Each row was made from one walk, in order. Every step used is in the known rows, and no mark comes twice. Write each row's walk.
Known rows:
liniz-zili-kobes-sifo-ritav-pone: [ 0.02  0.04  0.07  0.07 -0.10 -0.04  0.22  0.26  0.06  0.01 -0.08  0.00
  0.00  0.18  0.05  0.01 -0.02  0.16 -0.14 -0.10]
ritav-zili-kobes: [ 0.09 -0.05  0.00  0.12 -0.09  0.05 -0.10  0.02  0.10 -0.05  0.00  0.11
 -0.06 -0.02  0.05  0.04  0.09 -0.04 -0.10 -0.07]
zili-kobes-sifo-ritav: [ 0.01 -0.01 -0.03  0.05 -0.02 -0.06 -0.06  0.26  0.07  0.05 -0.02 -0.13
  0.50  0.20  0.05 -0.01 -0.17  0.13 -0.15  0.06]
pone-kobes-sifo-ritav-zili: [ 0.06 -0.03  0.01  0.05  0.25 -0.03  0.02  0.05  0.04  0.08  0.02 -0.11
  0.04 -0.05 -0.02  0.05 -0.07 -0.01 -0.16 -0.28]
fuful-ritav-sifo: [-0.07 -0.10 -0.04  0.28  0.03  0.07 -0.19 -0.09  0.12 -0.11 -0.10 -0.04
  0.57 -0.05 -0.12 -0.12  0.05  0.11  0.33  0.42]
sifo-ritav-pone: [-0.22  0.00 -0.06 -0.01 -0.10 -0.02  0.16  0.00 -0.03  0.04 -0.14 -0.03
 -0.10  0.02 -0.14  0.14  0.09 -0.08  0.07  0.70]
ritav-zili: [-0.02 -0.09 -0.08  0.02  0.02  0.04 -0.24 -0.07  0.00 -0.04 -0.01  0.09
 -0.09 -0.06 -0.05  0.09  0.18 -0.09 -0.03 -0.05]
ritav-sifo-kobes-zili-liniz: [-0.04  0.25  0.00 -0.01 -0.28  0.01 -0.16 -0.14 -0.01 -0.14  0.05  0.04
  0.22 -0.20  0.04  0.01  0.00  0.03 -0.06 -0.17]
pone-ritav-sifo-kobes: [ 0.10  0.03  0.11  0.29  0.02  0.04 -0.22 -0.13 -0.17 -0.02  0.11 -0.06
  0.17 -0.07  0.00 -0.05  0.07  0.12  0.00  0.09]
fuful-ritav-sifo-kobes: [-0.01  0.00  0.06  0.43 -0.06  0.12 -0.08 -0.16  0.12 -0.08 -0.04 -0.11
  0.31 -0.24 -0.09 -0.13  0.08  0.15  0.28  0.45]
sifo-kobes: [ 0.08 -0.08  0.01  0.09 -0.39  0.06 -0.09 -0.13  0.05  0.06  0.04 -0.09
 -0.34 -0.12  0.01  0.03  0.10 -0.04  0.10  0.31]
liniz-zili-kobes-sifo-ritav: [ 0.06 -0.04  0.00  0.08  0.04 -0.05  0.14  0.27  0.03  0.05 -0.03 -0.03
  0.18  0.25  0.09 -0.09 -0.01  0.18 -0.10 -0.24]
zili-kobes: [ 0.13 -0.14 -0.01  0.00 -0.37 -0.03 -0.10  0.05  0.12 -0.01 -0.02  0.02
  0.00  0.16  0.06 -0.02 -0.05 -0.03  0.06  0.24]
ritav-sifo: [ 0.00 -0.04 -0.06  0.03 -0.36 -0.02 -0.37 -0.12  0.05 -0.14 -0.12  0.04
  0.46  0.03 -0.06 -0.01  0.00  0.06  0.08  0.16]
fuful-ritav-zili-kobes-sifo: [ 0.05 -0.07  0.03  0.30  0.32  0.08 -0.10  0.15  0.16 -0.03  0.01 -0.06
  0.36 -0.05 -0.02 -0.06  0.03  0.12 -0.01 -0.12]
liniz-zili-ritav-pone-kobes: [ 0.08 -0.11  0.09 -0.15 -0.24  0.01  0.38 -0.02 -0.01  0.02 -0.13  0.18
 -0.55  0.12  0.04 -0.14  0.01  0.02  0.13 -0.23]
pone-ritav-zili-liniz: [ 0.00  0.00 -0.03 -0.03  0.45  0.03 -0.18  0.03 -0.21 -0.03  0.09  0.15
  0.12  0.14 -0.08  0.07  0.30 -0.22 -0.12 -0.41]
kobes-sifo-ritav-zili: [-0.16  0.04 -0.11  0.04  0.32  0.00 -0.20  0.16 -0.04  0.02 -0.03 -0.11
  0.43  0.04 -0.07  0.08  0.04  0.12 -0.25 -0.22]

Write each row's walk:
[ 0.02  0.22  0.06  0.07  0.26  0.01 -0.15 -0.10 -0.24 -0.06  0.19  0.01
  0.19 -0.05  0.04 -0.02  0.06  0.03 -0.08 -0.24]	pone-ritav-sifo-kobes-zili-liniz
[ 0.15 -0.02  0.09  0.15  0.46  0.02 -0.26  0.15 -0.13  0.03  0.16 -0.01
  0.20  0.15  0.07  0.03  0.01  0.11 -0.29 -0.46]	pone-ritav-zili-kobes-sifo
[-0.01  0.02  0.05  0.09 -0.20  0.08  0.07 -0.08 -0.07 -0.10 -0.10  0.10
  0.07  0.00  0.09 -0.26  0.08  0.22  0.09 -0.30]	liniz-zili-ritav-sifo-kobes
[-0.19  0.13 -0.14 -0.08  0.28 -0.03 -0.17  0.21 -0.04 -0.03 -0.07 -0.02
  0.62  0.09 -0.12  0.10  0.10 -0.05 -0.33 -0.44]	kobes-sifo-ritav-zili-liniz
[-0.09  0.06 -0.15 -0.37  0.04 -0.07 -0.18 -0.01 -0.06 -0.03  0.08  0.09
  0.03  0.11  0.00  0.07  0.03 -0.19  0.05 -0.20]	kobes-zili-liniz
[ 0.06 -0.08 -0.01 -0.32  0.14 -0.04  0.13 -0.10 -0.04  0.09  0.11  0.03
 -0.39  0.02  0.17 -0.12 -0.26 -0.03  0.20 -0.17]	pone-kobes-zili-ritav
[ 0.10 -0.09 -0.01 -0.05  0.03 -0.08  0.04  0.08  0.06  0.12  0.01 -0.17
  0.11  0.07 -0.01  0.02 -0.16  0.00 -0.05 -0.08]	pone-kobes-sifo-ritav
[-0.11  0.14  0.06 -0.12 -0.16  0.06  0.16 -0.12 -0.10  0.04  0.08 -0.03
 -0.54 -0.18  0.10 -0.01 -0.09  0.09  0.05  0.13]	sifo-kobes-zili-ritav-pone
[-0.04 -0.04  0.04  0.01 -0.16 -0.04  0.36 -0.04  0.04  0.09 -0.08 -0.04
 -0.39 -0.06 -0.10  0.11  0.01 -0.15  0.08  0.61]	sifo-ritav-pone-kobes
[ 0.16 -0.13  0.09 -0.07 -0.48 -0.02  0.12 -0.12  0.13  0.01 -0.08  0.03
 -0.62 -0.08 -0.07  0.14 -0.05 -0.17  0.13  0.33]	ritav-pone-kobes
[-0.10  0.02 -0.04  0.18  0.24  0.02  0.14  0.10  0.00  0.03 -0.04  0.02
  0.12 -0.01  0.00  0.03  0.15 -0.03 -0.09  0.25]	sifo-ritav-zili-kobes
[ 0.04  0.05 -0.01 -0.09  0.19 -0.05  0.05  0.12  0.05  0.03 -0.04 -0.01
  0.27 -0.02 -0.07  0.08 -0.02 -0.15 -0.25 -0.53]	pone-kobes-sifo-ritav-zili-liniz
[ 0.05  0.02  0.02 -0.20  0.02 -0.03  0.04 -0.15 -0.03 -0.03  0.06  0.06
 -0.04 -0.06  0.15 -0.16 -0.30  0.11  0.12 -0.23]	pone-kobes-zili-ritav-sifo
[ 0.03 -0.07  0.09  0.06  0.14  0.03  0.28 -0.13  0.12  0.06  0.06 -0.06
 -0.59 -0.19 -0.06  0.03 -0.07 -0.06  0.37  0.46]	fuful-ritav-pone-kobes-zili
[-0.13 -0.06 -0.04 -0.23 -0.29  0.02  0.02 -0.01 -0.05 -0.05 -0.19  0.11
 -0.06  0.10 -0.04 -0.04 -0.08  0.00  0.10  0.21]	zili-ritav-pone
[-0.13  0.14  0.00 -0.21  0.08 -0.07  0.40  0.01 -0.02  0.04 -0.02  0.04
 -0.34 -0.05 -0.08  0.13 -0.01 -0.23 -0.01  0.28]	sifo-ritav-pone-kobes-zili-liniz
[ 0.13 -0.01 -0.03 -0.34 -0.04 -0.09  0.07 -0.08  0.04  0.03  0.13  0.06
 -0.35  0.02  0.06  0.05 -0.09 -0.26  0.09 -0.29]	pone-kobes-zili-liniz
[-0.07  0.07 -0.02 -0.13  0.00  0.06  0.04 -0.11 -0.12  0.07  0.13 -0.06
 -0.37 -0.12  0.16 -0.09 -0.09  0.11  0.09 -0.01]	sifo-kobes-zili-ritav
